Each row comes from the steps of one path. Every step used is in the known rows, and no mark comes twice. Write the path behind each row, first mark first.
Known rows:
p, b: [ 19  49 -19   4 -52   3  -6  -3  19  25  40  11  -7   6 -28 -13 -47]
r, m: [ 10  35  13 -14 -37 -20 -16 -13 -17  42  16  -1 -44   1 -48  15  -3]
p, b, l, m, r: [ 27  -1 -13  32  16   3 -22   5 -17   0  46 -18 -12   2  -8  -5   3]
r, m, p: [ 16  41  22 -34 -28  -6 -13   3 -13  26  17  -2 -38  -5 -35   6  37]
r, b, l, m: [  6  25 -27  26 -11   7 -11  -8  -2  19  26   3 -32  12   8  14  -2]
l, m: [  9  42 -48  16  -2  -9   0 -11  16  13  31  -7 -36 -11   6  15   9]
l, b: [ 14  38 -36  21  12  35  13 -12  35  38  33  16 -25  -2  -2  13 -28]
q, l: [ 16  57   7  -1 -28  10  -2 -31  29  12  15  26 -13   9 -36   3   2]
m, l, b, r: [  6  11  -7  -5  12  36  -8  -2  26   8  51   0 -16   0 -14  14  -3]
q, l, m, r, b, p: [ -9  -3  -9 -25  -3  15 -19  -2  32 -26  13  15 -18  10 -37  -9  33]
l, m, r, b, p: [ -6  -4 -15 -17  -5  10 -18   4  31 -13  16   5 -25  -2 -30  -6  29]
b, l, m, p: [ 14  45 -10   7   3  18  -8   5  -1  10  27  -5 -26  -8  21  19  49]
m, p: [ 25  59  10 -12 -24  12  -3  -3  23  20  20   5 -25 -17 -15   0  35]
b, p: [-10  49  -3  -2 -24  19  -8  -9  48  17   9  14 -24 -19 -16  25  31]
r, b, l: [ 18  35  23  26 -43  19 -15 -16   5  43  15  21 -22  15 -21   6 -18]
l, b, r, m: [ -8   1  -9 -26  16   1 -15   1 -10  29  43  -8 -40   4 -50  19  -6]
p, b, r, m, l: [ 12  12  38 -31 -62  -1 -31   3 -28   8  40  -5 -15  21 -39   4  -8]

Write each row's path:
[ 17  47  10  36 -44  23 -15  -5  -2  40  34  13  -4  13  -7  11 -33] | p, b, l
[  1  13   5 -45  15  12 -13  14  -7  14  38  -8 -35  -3 -36   9  34] | l, b, r, m, p
[  7  40 -28  40   1   8  -8 -10  -2  24  29  -5 -30  -2  22  31  14] | b, l, m
[ 35   3  12  -5 -28  -6 -15 -10  15  11  23   7 -26   6 -60 -35 -16] | m, r, b
[-11  30  -2 -20 -40  17 -12  -7  48  12   5  25 -25   0 -33   4  12] | r, b, p
[ 11  47 -20 -21   3  11  -1  -3  14 -13  24   5 -22   0   0   3  51] | q, l, m, p
[-15  16   2 -13 -16  44 -10   2  20  13  16  16 -21   8   1  33  18] | r, m, l, b, p
[ -5   9   2 -37 -25 -19 -27   8 -21  20  47 -11 -28   9 -66   3 -17] | p, b, r, m
[ -4  13  12 -30 -11 -22 -25  -4 -15  27  34 -13 -42  -4 -64  15  10] | b, r, m
[ 14  37  26   5 -41  20 -23  10 -28  33  32   6  -9  19 -15   9  -6] | r, m, p, b, l
[ 13  33 -10  -4  -7  17 -10   7   0   6  24   1 -28   3  10   5  37] | r, b, l, m, p
[ 27  -7 -17  -4  -8 -11 -15  -4   7  -3  29  -2 -31   8 -40 -31  -8] | l, m, r, b
[  2  24 -17 -17 -15   2 -17   4  24   7  59  -3  -8  -4 -47  -7 -23] | p, b, r
[ -9  28  -6   1 -13  55  -3  -2  43   9  18  21 -13   1  14  30  17] | m, l, b, p
[ 24  33  46 -11 -73  -2 -22 -13 -26  25  15   3 -29  15 -24  14   4] | r, m, l
[-11   1  -4 -34  19   7 -15  -5 -10  16  40   1 -33  15 -56  17  -1] | q, l, b, r, m
[  5  35 -37  33 -11  10 -11   1  -8  17  42  -3 -16  11  19  18 -14] | p, b, l, m
[ -1  18 -32 -32   5   5 -16  20  15 -14  63 -13 -10  -5 -26  -9   9] | l, m, p, b, r
